Each row was made from one small tree. Brackets hold a mark, then the marks that hang from it, in the order of their numbers. Every link used is in the known rows. Write each row's tree.
Known rows
(Q90 (Q942 Q824 Q871)): [-0.18  0.42  1.68  0.27 -1.69  1.49  1.61  0.35 -0.81 -1.81 -0.17  0.85
 -0.33  1.21 -2.26 -3.21  1.87  0.66  0.51  2.36 -0.39  0.36]
(Q942 Q90 Q824 Q871): [-0.92  0.37  1.03 -1.01 -0.26  3.26  2.23  1.12 -0.85 -2.44 -2.31  3.05
 -0.32  0.92 -4.35 -1.27  2.03  1.52  0.96  1.90  3.89  0.61]
(Q56 (Q824 Q942)): [ 0.62  1.33  0.59 -0.33  0.10  1.99 -0.91 -2.17  2.20  0.93  0.59  0.35
  0.88  0.22  0.64 -0.32 -0.59 -0.36 -0.08  0.70  3.66  1.28]
(Q942 Q90 (Q824 Q56)): [-0.52 -1.97  2.38 -0.61  0.79  3.64  1.74  2.29  0.57 -0.88 -2.21  1.51
  1.03  0.60 -0.71 -0.23  1.48  0.37 -0.46  0.10  4.14 -0.98]
(Q90 (Q871 Q803 (Q942 (Q824 Q56)))): [-2.15 -2.10 -1.07  1.97  0.56 -0.74  1.08 -0.38  1.20  1.15 -1.62  1.39
  1.71  2.43  1.56  1.96  2.83 -2.87  2.24  0.86 -1.32 -0.37]
(Q56 Q824 (Q942 Q90)): [-0.64  0.17  1.03 -1.26  0.27  2.91  1.84 -1.05  3.22 -0.12  1.37  2.53
  1.91  1.22 -1.96  0.96 -1.21  0.34  0.72  1.70  3.72  1.11]
(Q803 Q871 (Q942 (Q824 Q56))): [ 1.68 -0.22  1.95  1.02  0.29  0.21 -2.83  1.20  0.43 -1.06 -1.96  1.13
  0.74  1.75 -1.47 -1.30  1.43 -2.42  2.93  0.23  4.83  1.03]
(Q90 (Q871 Q803 Q942)): [-1.70 -1.08 -2.24  2.18  0.13 -2.48  0.92 -1.10  1.78  1.13 -0.19  1.40
  1.47  1.93  1.67  1.91  2.61 -3.04  2.60  0.87 -2.48  0.53]
(Q90 Q871): [ 1.12 -0.28 -1.15 -0.33 -1.20 -1.45  2.05 -0.24  0.93  0.79 -0.42  0.09
 -0.05  1.24  0.78 -0.08  0.17 -1.81  0.72  0.92 -0.66  0.36]
(Q56 Q942): [-0.63 -0.97  0.30 -0.24  0.17  0.81  1.30  0.39  1.30  0.02  1.14  1.12
  0.88  0.45 -0.98 -0.22 -1.22  0.46 -0.14  0.81 -1.23  0.03]
(Q336 Q942): [-1.18  0.84 -2.74  0.06  0.11 -0.90 -1.12 -0.09 -1.43  0.99 -0.59  1.03
  0.02  0.02 -0.87  0.82 -0.55 -1.03  0.76  0.16 -0.19  0.14]
(Q56 (Q942 Q90)): [-0.42 -1.32  0.71 -0.46  0.28  1.53  2.54  1.40  2.71 -0.67  1.12  2.32
  1.43  0.33 -1.44 -0.24 -0.38  0.63 -0.10  0.89  0.68  0.35]
(Q942 Q90 (Q824 Q56) (Q871 Q803)): [-2.19 -1.08  1.12  1.19  0.72  3.19  0.97  1.23 -0.61 -2.81 -3.09  3.28
  0.83  1.34 -2.90 -0.01  2.83  0.41  0.88  0.75  3.11  0.69]
(Q871 Q803 Q942): [-3.49 -0.96 -1.33  3.10  1.68 -1.32 -1.41 -1.12  1.08  0.54  0.35  1.76
  1.87  0.83  1.10  2.46  3.03 -1.62  2.34 -0.03 -2.17  0.22]
(Q871 (Q942 Q90 (Q824 Q56))): [-2.26 -2.13  1.70  0.37  1.55  2.28  1.39  1.33  1.13  0.76 -1.57  2.37
  2.03  0.54  0.23  0.43  3.28 -0.76  1.00  0.43  2.57 -1.32]
(Q336 (Q942 (Q90 Q871))): [-0.39  0.34 -3.11 -0.44 -0.59 -1.12  1.38  0.72  0.36  0.70 -1.01  2.29
  0.61  0.68 -0.84  0.84  0.40 -2.18  1.27  0.87  1.36  0.67]
(Q803 (Q942 Q824)): [ 0.62 -0.03  1.70  0.93 -0.14  1.54 -1.42  0.96  0.37 -0.63 -0.40  0.08
  0.56  0.97 -1.31 -1.17  1.21 -0.28  1.79  0.82  2.27 -0.28]
(Q336 (Q942 Q90 (Q824 Q56))): [-1.59 -0.77 -0.84 -0.51  0.61  1.97  0.32  1.73 -1.02  0.22 -2.46  2.16
  0.95  0.46 -1.47  0.64  0.56 -0.84  0.43  0.23  3.19 -0.69]
(Q336 (Q942 Q90 (Q871 Q803))): [-2.39  1.21 -3.33  1.20  0.18 -0.65 -0.65 -0.01 -1.17 -1.36 -1.33  3.73
  0.54  0.49 -3.03  0.83  1.39 -0.93  1.84  0.79  0.91  1.80]
(Q90 Q942): [ 0.72 -0.08  1.10  0.74 -1.31 -0.39  0.98  0.31  1.24 -0.52  1.69 -0.32
  0.46  0.33  0.78 -2.46  1.03 -0.50 -0.13  0.97 -1.63  0.21]

Write each row's tree
[ 0.33 -2.10  1.38 -0.87 -0.19  2.53  3.44  2.05  1.34 -0.31 -2.64  1.44
  1.00  1.53 -0.15 -0.20  1.56 -1.07  0.12  0.86  3.66 -0.70]
(Q942 (Q90 Q871) (Q824 Q56))
[ 0.02 -1.96  0.62  2.01 -1.49 -0.16  2.39  0.51  1.71 -0.60 -0.57 -0.01
  1.37  2.78  1.69 -0.89  2.25 -2.51  0.89  1.54 -2.09  0.14]
(Q90 (Q871 Q803) (Q942 (Q824 Q56)))
[ 0.41  0.94  1.45  1.01 -0.60  1.62 -1.38  0.44 -0.95 -1.67 -1.22  1.21
  0.09  1.05 -3.27 -2.27  1.81  0.15  2.30  1.57  2.54  0.59]
(Q803 (Q942 Q824 Q871))
[-2.09  1.47 -2.31 -0.42 -0.45  1.00 -0.47 -0.08 -3.48 -0.28 -2.46  2.21
 -0.61  0.93 -3.90 -0.11  0.26  0.07  1.47  1.52  1.01  0.18]
(Q336 (Q942 Q824 Q871))
[-1.10  1.64  0.43 -0.89 -0.32  2.31  0.81 -2.55  0.59 -0.40  0.58  2.40
  0.84  1.45 -3.46 -0.03 -1.45  0.73  1.19  2.35  1.82  1.67]
(Q56 Q824 (Q942 Q871))
[-0.03 -1.23 -0.10  1.66 -1.86 -0.59  2.60  0.12  1.86 -0.93  0.14  0.20
  0.73  2.95  0.79 -0.75  2.22 -1.95  1.49  2.26 -2.39  0.45]
(Q90 (Q871 Q803) (Q942 Q824))
[-4.10 -2.22  0.18  2.80  2.04  0.90 -1.14 -0.29  0.16  0.59 -1.49  1.69
  2.05  1.47  0.93  2.42  3.27 -1.42  1.90 -0.04 -0.84 -0.95]
(Q871 Q803 (Q942 (Q824 Q56)))
[-0.30  1.66  0.09  0.63  0.19  2.23 -0.47 -2.17  2.54 -0.86  0.07  2.52
  1.24  0.56 -1.13 -0.27  0.90 -0.26  0.92  1.20  4.54  2.53]
(Q56 (Q824 (Q942 Q90 (Q871 Q803))))
[-1.47 -0.29  0.71 -0.71 -0.17  2.70  1.88  0.48 -0.59 -1.21 -0.75  2.31
  0.08  1.29 -4.08 -1.09 -0.41  1.69  0.53  2.14  0.04  0.11]
(Q56 (Q942 Q824 Q871))
[-1.69 -1.20 -2.17  0.47  0.29  0.69  1.00  1.34 -0.13  0.24 -2.65  2.46
  1.30  1.68 -0.72  1.70  1.09 -2.22  1.36  0.59  1.97 -0.08]
(Q336 (Q942 (Q90 (Q871 Q803)) (Q824 Q56)))
[-2.25 -1.40  0.89  0.01  1.11  1.84  1.60  0.98  1.31  0.45 -0.84  2.55
  1.59  0.73 -0.81  0.79  3.32 -0.24  1.58  1.14  2.34 -1.00]
(Q871 (Q942 Q90 Q824))
[-1.33  0.23  0.97  1.65 -1.34  0.98  0.77  0.00 -0.44 -2.44 -0.09  1.21
  0.08  1.69 -2.01 -2.16  2.44  0.28  1.07  2.11 -1.31  0.83]
(Q90 (Q942 Q824 (Q871 Q803)))
[ 1.30 -1.63  1.50  0.21 -1.96  0.41  3.33  0.99  1.25  0.19 -0.60 -0.35
  0.68  2.13  1.55 -2.50  1.54 -2.04  0.15  1.86 -1.02 -0.54]
(Q90 Q871 (Q942 (Q824 Q56)))
[-1.76 -0.59 -0.35  0.96  0.33  1.07  1.79  0.57  1.67 -2.31  0.43  3.77
  1.33  0.87 -3.18 -0.27  0.69  0.65  0.93  1.41 -0.12  1.69]
(Q56 (Q942 Q90 (Q871 Q803)))
[ 1.75  0.21  1.66  0.46 -0.07  0.42 -1.41  1.76  1.95 -2.13 -1.21  2.63
  0.90  1.76 -2.93 -1.04  2.18 -1.86  3.47  0.98  6.49  1.69]
(Q803 Q871 (Q942 Q90 Q824))
[ 0.25 -0.65 -0.88  2.16 -0.68 -0.95  0.23 -0.02  1.54 -0.41 -0.67  0.46
  0.86  2.47  0.22  0.75  1.63 -2.45  2.51  1.22 -0.34  0.80]
(Q90 (Q871 (Q803 (Q942 Q824))))
[ 0.47  1.84  0.63 -0.52 -0.17  2.61  0.17 -1.83  2.22 -0.52  0.00  2.29
  0.94  0.18 -1.31 -1.28  0.46  0.00  0.40  1.36  5.30  2.25]
(Q56 (Q824 (Q942 Q90 Q871)))
[-0.88 -1.13  0.88  0.11  1.22  0.02 -0.11  0.96  1.17 -0.23 -2.09  3.31
  1.22  1.36 -0.96  0.56  2.82 -2.20  2.55  0.33  4.22  0.65]
(Q803 (Q871 (Q942 Q90 (Q824 Q56))))
[-0.83 -0.26 -0.18 -0.38 -0.11  1.64  2.51 -1.41  4.12 -0.14  1.11  2.80
  2.29  2.43 -1.23  1.99 -0.74 -1.08  1.65  2.20  2.52  1.76]
(Q56 Q824 (Q942 (Q90 (Q871 Q803))))
[-1.00 -1.68  1.40 -1.06  0.34  3.29  3.04  1.91  1.96 -0.90  0.07  2.38
  1.22  1.11 -2.58 -0.04 -0.19  1.34  0.06  1.53  1.83 -0.44]
(Q56 (Q942 Q90 Q824))
